What can hang from each mark:
fazozov: gofif pata perit
zevuvi: gofif pagu perit sevof tonifi vezi
kupatas: gofif pata perit sevof
tonifi: badi zevuvi
gopip: badi zevuvi
pata: fazozov kupatas zevuvi
perit: fazozov kupatas zevuvi
badi: gopip pagu
sevof: kupatas
gofif: fazozov kupatas zevuvi
pagu: badi zevuvi
vezi: zevuvi

Each row was made from one small tree. The marks that hang from a mark follow it in brackets, in alphabetical order. Every link used is in the known rows. Write each row's tree.
(in the rows, 128 means zero)
Known rows:
badi[pagu[zevuvi[perit vezi]]]: [118 119 134 133 145 131 144 102 110 137 140 161 99 136 128 127 117 136 117 150 129 130 148 125 105 141 132 141 127 97 159 111 120 119 125 141 130 96]
zevuvi[gofif pagu perit[fazozov[pata]] tonifi vezi]: [114 123 164 88 131 156 124 106 123 113 112 82 157 125 141 174 152 115 110 154 178 109 148 146 102 111 119 150 154 105 115 117 190 96 175 120 109 138]
fazozov[pata[kupatas] perit[zevuvi[sevof tonifi[badi] vezi]]]: [129 138 129 103 127 173 130 149 132 108 129 132 178 117 177 140 137 114 105 129 127 120 139 137 124 139 83 153 145 142 130 158 127 93 141 124 103 129]
tonifi[badi[gopip[zevuvi[perit[kupatas[gofif]] sevof vezi]]]]: [121 129 142 101 135 131 138 125 121 138 121 89 123 154 111 152 131 143 121 125 125 62 84 132 110 133 130 155 172 121 102 168 122 121 122 127 114 165]
tonifi[zevuvi]: [127 135 115 146 128 121 123 114 131 119 141 178 118 126 149 97 104 146 151 129 126 178 135 115 149 136 135 119 109 168 114 129 117 149 132 111 146 108]
pata[fazozov kupatas zevuvi[gofif sevof vezi]]: [163 150 119 126 123 158 110 149 130 131 93 152 111 141 92 131 163 110 102 109 131 107 100 158 142 149 110 122 94 113 166 96 148 113 132 161 142 156]
kupatas[gofif[zevuvi[sevof]] perit]: [121 125 116 139 133 91 113 148 121 134 142 108 128 124 120 111 133 125 150 109 92 141 106 78 152 105 166 122 113 131 117 121 92 162 120 114 124 138]
pagu[zevuvi]: [124 144 105 143 136 124 126 107 120 127 145 182 103 111 125 106 102 135 133 149 117 197 143 111 137 123 144 137 114 141 153 116 109 160 129 140 140 100]
badi[gopip[zevuvi[gofif[kupatas] perit vezi]] pagu]: [139 150 140 132 138 89 139 101 129 162 126 117 120 139 88 148 136 150 123 118 132 100 118 141 104 141 134 116 144 95 156 152 135 93 109 112 102 129]
gopip[badi zevuvi[pagu sevof[kupatas]]]: [140 108 105 112 107 135 134 107 134 130 104 153 145 101 113 112 140 145 119 96 138 143 174 119 162 129 133 129 97 142 171 122 127 122 111 123 137 104]
pata[kupatas zevuvi[gofif pagu perit vezi]]: [144 142 145 119 143 158 128 135 138 120 104 151 104 146 88 144 156 131 107 121 154 97 126 167 116 143 116 127 117 87 172 102 167 111 151 152 119 138]
tonifi[badi[pagu]]: [125 143 127 162 124 118 140 118 135 154 166 190 134 122 166 91 118 158 149 154 126 169 145 125 130 129 125 131 117 160 109 147 111 121 111 111 143 106]
perit[fazozov kupatas[gofif sevof] zevuvi[pagu tonifi[badi]]]: [98 115 157 140 124 137 136 122 130 104 161 129 162 115 177 122 84 145 109 180 155 134 107 163 79 118 144 136 181 130 37 164 120 147 145 123 119 136]
sevof[kupatas[perit[fazozov[gofif pata] zevuvi[vezi]]]]: [108 121 125 114 152 115 142 110 84 99 126 109 177 42 190 125 139 89 88 175 98 170 183 115 129 133 113 148 122 159 103 102 133 147 141 154 158 108]
fazozov[pata[kupatas[gofif sevof] zevuvi[tonifi]]]: [158 134 117 157 142 149 117 162 126 103 127 151 112 112 135 107 116 101 100 101 139 151 83 150 128 119 130 114 107 108 147 141 111 160 86 135 123 161]
pata[fazozov[gofif[kupatas] perit] zevuvi[tonifi]]: [155 158 105 159 106 118 119 161 93 105 115 147 127 99 123 108 113 117 133 118 129 173 116 146 167 135 98 109 74 110 160 109 115 117 99 122 155 146]
kupatas[gofif[fazozov] pata[zevuvi[perit]] sevof]: [124 109 117 162 148 105 119 172 128 124 134 130 88 138 120 97 112 116 122 73 137 114 71 139 129 135 142 94 103 90 133 135 103 168 71 160 140 149]
zevuvi[gofif perit sevof]: [124 119 114 114 142 134 116 120 141 142 106 107 127 139 114 147 146 120 131 127 128 108 144 114 149 120 145 144 136 135 137 106 152 115 150 125 109 130]
badi[gopip[zevuvi[sevof vezi]] pagu]: [144 123 127 126 139 123 141 101 130 155 124 124 117 132 110 133 136 139 124 119 128 111 135 117 126 131 132 128 122 137 137 152 118 118 94 122 129 110]
kupatas[gofif[fazozov zevuvi[sevof vezi]] pata perit]: [102 120 127 126 127 80 117 169 117 143 142 96 123 134 114 117 144 113 150 80 102 110 81 85 130 119 149 101 116 106 112 140 93 150 104 134 140 142]
fazozov[pata perit]: [126 159 115 127 147 129 107 143 121 124 136 138 155 87 174 105 121 135 132 119 127 190 158 96 161 130 112 149 100 164 148 138 122 148 133 105 130 109]
badi[gopip[zevuvi[perit[kupatas] vezi]] pagu]: [135 125 153 132 133 128 139 112 111 142 129 127 114 132 111 135 115 152 112 150 127 101 129 134 110 150 124 138 142 113 127 145 122 119 111 117 131 119]
fazozov[gofif[kupatas] pata[zevuvi[vezi]]]: [135 167 118 109 130 96 117 146 98 116 130 144 139 76 134 114 130 117 115 120 130 161 136 114 125 128 89 122 95 116 158 128 131 134 119 138 162 137]
gopip[zevuvi[vezi]]: [120 136 113 129 125 105 123 113 110 144 125 175 134 117 101 116 128 138 133 130 131 165 126 105 149 124 137 128 106 143 131 142 133 124 122 118 148 125]
perit[kupatas]: [118 146 121 140 123 129 115 136 118 131 140 171 135 99 139 99 101 143 135 167 118 173 137 107 142 134 139 142 123 151 109 124 122 154 144 115 153 116]
badi[gopip pagu[zevuvi[gofif[kupatas[perit]] tonifi vezi]]]: [146 150 136 137 129 109 160 82 119 146 152 116 90 128 100 152 122 118 115 170 118 117 118 143 90 121 149 107 160 69 152 124 113 120 110 125 92 115]
tonifi[badi]: [122 145 116 149 123 118 131 124 135 142 155 184 135 126 149 95 122 143 155 151 123 177 133 118 146 123 130 135 119 166 107 139 124 133 130 118 143 125]
gopip[badi zevuvi[pagu perit[fazozov] sevof]]: [132 95 127 108 117 135 122 114 133 117 118 106 161 131 126 130 133 148 122 97 164 124 157 120 126 131 136 136 127 113 136 104 142 123 129 125 122 122]
tonifi[badi zevuvi[pagu perit sevof[kupatas] vezi]]: [122 86 138 97 119 160 159 113 145 116 117 131 115 162 151 140 147 136 133 116 137 71 164 142 128 148 105 131 137 146 128 116 153 94 156 138 129 120]
vezi[zevuvi[gofif pagu[badi] perit sevof[kupatas]]]: [121 120 133 99 131 161 116 110 155 139 78 111 119 149 103 149 125 134 120 137 115 99 176 132 125 130 126 150 134 153 177 98 164 113 171 139 106 102]
kupatas[gofif[fazozov zevuvi[tonifi vezi]] perit sevof]: [124 102 118 148 113 79 105 154 107 128 148 122 121 131 87 126 124 99 151 118 108 128 59 103 144 117 156 89 113 86 101 136 92 143 108 123 132 155]
pata[fazozov[gofif[zevuvi[tonifi]] perit] kupatas[sevof]]: [153 118 105 185 118 122 104 179 111 117 123 154 132 127 116 122 121 90 135 101 117 175 114 146 169 143 116 103 79 131 149 114 90 129 103 109 148 139]
perit[fazozov[gofif pata[zevuvi]]]: [135 156 121 126 144 124 112 132 101 100 129 132 146 62 171 107 119 114 106 138 137 205 152 124 135 125 99 138 98 152 126 108 132 161 120 150 174 126]
pata[kupatas[gofif] zevuvi[perit[fazozov] tonifi]]: [139 132 134 161 147 163 135 153 115 88 111 139 121 132 128 121 112 111 117 126 135 151 74 171 118 133 143 135 133 86 126 101 131 134 107 149 135 166]
pagu[badi[gopip[zevuvi[perit sevof tonifi vezi]]]]: [145 94 119 117 119 155 138 106 131 144 91 109 110 183 77 166 133 115 124 131 122 70 120 134 126 116 116 146 152 111 151 129 149 107 121 143 105 129]
tonifi[badi[gopip] zevuvi[gofif pagu vezi]]: [132 155 154 107 132 134 145 74 160 135 146 138 112 163 132 142 143 158 143 140 162 103 129 167 106 133 117 123 153 156 103 166 150 118 158 114 117 117]
pagu[badi[gopip[zevuvi[gofif[fazozov kupatas] perit vezi]]]]: [149 158 115 120 117 87 106 122 137 163 106 127 124 154 57 150 129 149 141 115 107 107 95 136 116 149 100 122 143 95 173 144 145 110 135 153 108 130]

Write each row's tree:
[137 152 141 104 141 148 109 94 173 147 109 101 116 159 96 143 118 148 137 142 130 110 149 130 105 114 133 143 142 165 152 134 147 146 157 122 101 100]
vezi[zevuvi[gofif pagu[badi[gopip]] sevof]]
[128 119 117 98 104 115 124 121 122 144 92 103 135 148 68 173 145 114 122 112 138 84 110 120 130 115 137 116 153 87 151 128 158 69 138 114 95 159]
gopip[zevuvi[gofif[kupatas] perit sevof tonifi vezi]]
[153 164 123 137 118 95 137 105 154 172 142 124 129 134 120 132 134 161 131 113 123 124 125 135 113 128 123 111 149 140 136 171 115 103 99 111 97 128]
tonifi[badi[gopip[zevuvi[gofif[kupatas] sevof]] pagu]]
[120 150 118 98 135 127 93 150 122 109 107 102 145 74 143 109 111 124 137 96 101 163 119 90 153 133 124 142 95 170 154 142 105 141 118 129 148 132]
vezi[zevuvi[sevof[kupatas[gofif[fazozov[pata]]]]]]
[135 96 117 155 121 153 188 120 142 136 141 104 97 143 153 124 147 86 128 140 107 100 139 143 141 106 145 112 147 149 110 121 116 135 81 133 120 135]
zevuvi[sevof[kupatas[pata perit]] tonifi[badi[gopip]]]
[126 105 127 140 151 122 172 122 136 139 119 75 95 127 123 121 148 126 119 82 118 99 136 123 129 102 167 112 126 140 141 146 110 169 70 129 109 128]
badi[gopip[zevuvi[pagu sevof[kupatas[gofif pata perit]]]]]
[154 170 112 109 130 117 102 142 174 156 114 92 137 138 109 141 127 161 154 101 116 114 139 129 123 145 94 132 138 121 175 139 137 134 149 140 93 98]
zevuvi[gofif[fazozov[perit] kupatas] pagu[badi[gopip]] sevof]
[133 159 144 110 126 117 139 82 146 156 133 138 123 146 95 148 155 159 132 137 157 118 128 152 117 116 123 129 141 145 125 175 153 109 138 118 110 130]
tonifi[badi[gopip[zevuvi[gofif pagu vezi]]]]
[86 97 146 100 142 143 144 135 107 107 117 85 131 133 177 148 117 102 103 130 147 91 145 134 89 152 120 130 169 135 71 109 135 135 142 133 164 127]
tonifi[zevuvi[perit[fazozov[gofif] kupatas[pata]] sevof vezi]]
[106 117 130 129 145 108 109 148 124 118 128 91 148 137 136 132 123 126 144 102 114 138 102 107 128 123 157 143 136 122 104 113 119 140 136 130 136 144]
kupatas[gofif[zevuvi[perit[fazozov] sevof]]]
[98 121 154 132 124 140 131 151 127 120 133 109 140 130 161 107 116 158 115 119 144 91 126 136 102 119 138 137 129 140 95 156 114 158 127 126 130 125]
perit[kupatas[gofif pata[fazozov]] zevuvi[pagu sevof]]
[143 106 119 120 123 112 124 153 101 105 122 110 122 111 115 141 127 80 101 115 144 103 121 134 122 123 99 105 115 76 154 115 137 118 106 138 134 160]
fazozov[gofif[kupatas[sevof]] pata[zevuvi[perit tonifi vezi]]]
[117 126 141 116 128 131 132 106 134 119 137 164 121 142 136 114 122 155 148 129 155 136 146 125 123 133 127 119 115 148 115 136 141 133 153 111 143 103]
tonifi[zevuvi[pagu vezi]]
[112 120 153 143 108 120 131 136 130 118 148 131 128 165 118 133 127 154 166 123 145 121 101 139 126 99 138 132 134 111 110 157 123 107 136 100 114 149]
kupatas[gofif[zevuvi[pagu perit tonifi[badi]]]]
[126 87 102 108 122 177 152 105 116 130 84 144 93 154 105 160 125 93 100 157 100 97 154 141 125 129 114 159 150 99 186 83 145 106 144 179 124 105]
pagu[badi zevuvi[perit sevof[kupatas] tonifi vezi]]
[112 147 130 154 108 103 123 133 121 129 152 166 136 139 127 113 116 140 163 135 123 170 81 128 142 102 145 130 127 137 95 168 102 120 121 99 136 150]
kupatas[gofif[zevuvi[tonifi[badi]]]]
[132 121 118 167 158 119 123 124 140 122 147 137 150 104 148 117 121 101 96 157 104 163 129 142 112 142 162 108 146 136 94 97 120 168 138 146 104 123]
pata[kupatas[perit[fazozov zevuvi[gofif]] sevof]]
[96 103 139 123 145 132 155 127 121 110 120 74 129 92 163 120 126 96 120 132 122 150 187 110 113 116 153 112 120 169 112 85 123 159 116 127 152 111]
vezi[zevuvi[pagu sevof[kupatas[pata perit[fazozov[gofif]]]]]]
[115 117 122 93 145 134 121 117 133 148 99 104 130 147 103 161 157 108 125 131 133 82 135 117 137 126 140 147 142 120 133 110 165 101 159 129 115 136]
zevuvi[gofif perit sevof vezi]
[109 129 140 137 138 128 130 107 134 105 148 148 166 100 164 106 108 156 132 164 140 180 163 129 112 125 138 141 127 154 91 124 138 150 155 136 138 95]
perit[fazozov zevuvi[pagu]]
[158 145 116 133 149 145 120 170 122 108 126 112 120 101 146 102 141 114 106 92 104 133 107 110 136 121 126 127 103 118 160 110 107 176 99 147 114 157]
fazozov[pata[kupatas[gofif perit] zevuvi[sevof]]]
[125 110 127 153 105 121 117 136 118 118 134 148 123 145 102 130 118 121 155 136 118 151 119 116 157 114 141 123 113 114 130 113 122 112 131 109 133 131]
gofif[zevuvi[perit tonifi]]
[136 138 108 117 94 136 111 124 143 141 123 133 138 129 117 142 139 124 151 143 130 134 110 127 155 120 115 129 137 139 109 143 136 93 140 129 121 140]
zevuvi[gofif[fazozov] sevof tonifi[badi]]
[118 119 119 151 138 123 111 138 126 125 150 148 144 98 159 106 91 121 116 166 127 177 127 121 118 144 149 127 143 145 77 107 120 173 139 130 156 124]
perit[fazozov kupatas[sevof]]
[116 114 144 134 110 110 143 131 113 148 155 116 133 149 135 132 142 125 140 135 112 96 93 113 117 106 143 119 142 104 90 150 98 103 109 104 116 145]
kupatas[gofif[zevuvi[sevof tonifi[badi[pagu]] vezi]] perit]
[99 125 114 105 146 133 149 116 134 158 97 128 120 119 131 142 162 93 103 120 127 106 150 134 136 123 145 130 135 146 135 125 155 113 127 138 142 120]
zevuvi[gofif sevof[kupatas[pata]] vezi]
[161 163 117 146 134 151 112 158 128 107 133 180 122 94 143 92 124 128 111 113 122 184 129 130 143 138 100 126 86 138 172 115 122 155 112 146 145 132]
fazozov[pata[kupatas zevuvi]]
[130 120 101 118 123 153 135 106 134 137 86 130 129 109 118 147 144 96 118 148 119 137 149 136 169 113 145 139 132 147 139 112 150 101 137 127 128 124]
zevuvi[gofif sevof[kupatas] tonifi]
[131 84 130 120 116 163 135 128 141 116 114 103 122 156 116 145 135 125 148 130 149 93 156 117 142 104 138 138 129 114 134 106 152 109 140 116 107 126]
zevuvi[pagu perit sevof tonifi]
[118 138 128 152 119 81 109 156 124 120 155 135 152 126 130 114 107 137 157 120 107 178 116 107 122 139 141 116 127 110 122 98 119 132 142 126 145 136]
gofif[kupatas zevuvi[perit[fazozov]]]
[126 135 112 95 119 99 103 148 136 144 110 101 141 134 88 152 146 123 147 107 119 88 109 106 132 145 120 122 135 91 149 113 149 92 152 142 119 143]
zevuvi[gofif[fazozov kupatas] perit sevof vezi]
[125 127 112 140 134 137 137 148 136 131 129 146 100 127 137 98 128 118 116 101 134 135 132 121 138 118 133 110 102 135 138 117 124 154 94 149 150 125]
kupatas[pata[zevuvi[sevof]]]
[161 126 128 127 102 124 90 185 143 113 148 108 138 108 128 116 148 136 151 87 98 147 145 77 144 133 98 105 84 124 168 105 100 153 136 139 120 122]
gofif[fazozov[pata[kupatas[perit]]] zevuvi[pagu sevof]]
[110 117 135 137 120 89 117 170 135 134 150 89 116 134 121 109 138 139 161 74 116 119 107 85 130 107 148 95 106 114 121 140 93 166 107 127 126 128]
kupatas[gofif[fazozov zevuvi[pagu sevof]] pata perit]
[135 119 117 164 101 114 96 167 93 116 129 134 137 108 126 127 102 103 124 136 121 161 122 131 167 140 116 113 97 133 117 121 92 136 122 100 159 134]
pata[fazozov[gofif[zevuvi[tonifi]] perit[kupatas[sevof]]]]
[137 126 162 131 119 154 145 111 151 106 158 129 103 163 156 125 104 175 148 148 144 99 140 155 105 150 108 132 157 147 98 142 125 141 151 114 120 119]
tonifi[badi[gopip] zevuvi[pagu perit[kupatas]]]
[134 137 157 127 143 132 154 78 147 147 144 131 105 173 146 146 138 150 130 140 144 81 123 171 100 152 114 125 162 138 106 156 138 95 132 113 110 117]
tonifi[badi[gopip pagu] zevuvi[gofif perit vezi]]
[109 135 155 155 106 147 143 111 115 115 167 168 170 96 198 112 83 154 109 214 130 169 137 156 91 139 117 143 169 142 49 147 115 111 138 121 142 107]
perit[fazozov kupatas zevuvi[tonifi[badi[pagu]]]]
[134 99 152 100 132 156 153 103 161 118 139 97 104 193 137 149 144 147 149 114 150 50 141 145 106 140 110 130 153 138 112 136 143 113 146 126 110 127]
tonifi[badi[gopip] zevuvi[pagu perit sevof vezi]]
[115 149 131 98 126 145 100 133 111 128 105 111 166 108 139 145 133 132 93 150 124 98 134 134 139 157 109 154 135 140 115 131 141 108 173 127 127 121]
pata[fazozov[perit[kupatas zevuvi[gofif sevof vezi]]]]
[132 107 157 124 122 156 163 103 142 124 141 117 112 178 114 154 143 131 152 157 158 76 128 160 112 114 122 141 150 112 112 140 155 97 136 119 111 140]
zevuvi[pagu perit tonifi[badi[gopip]] vezi]
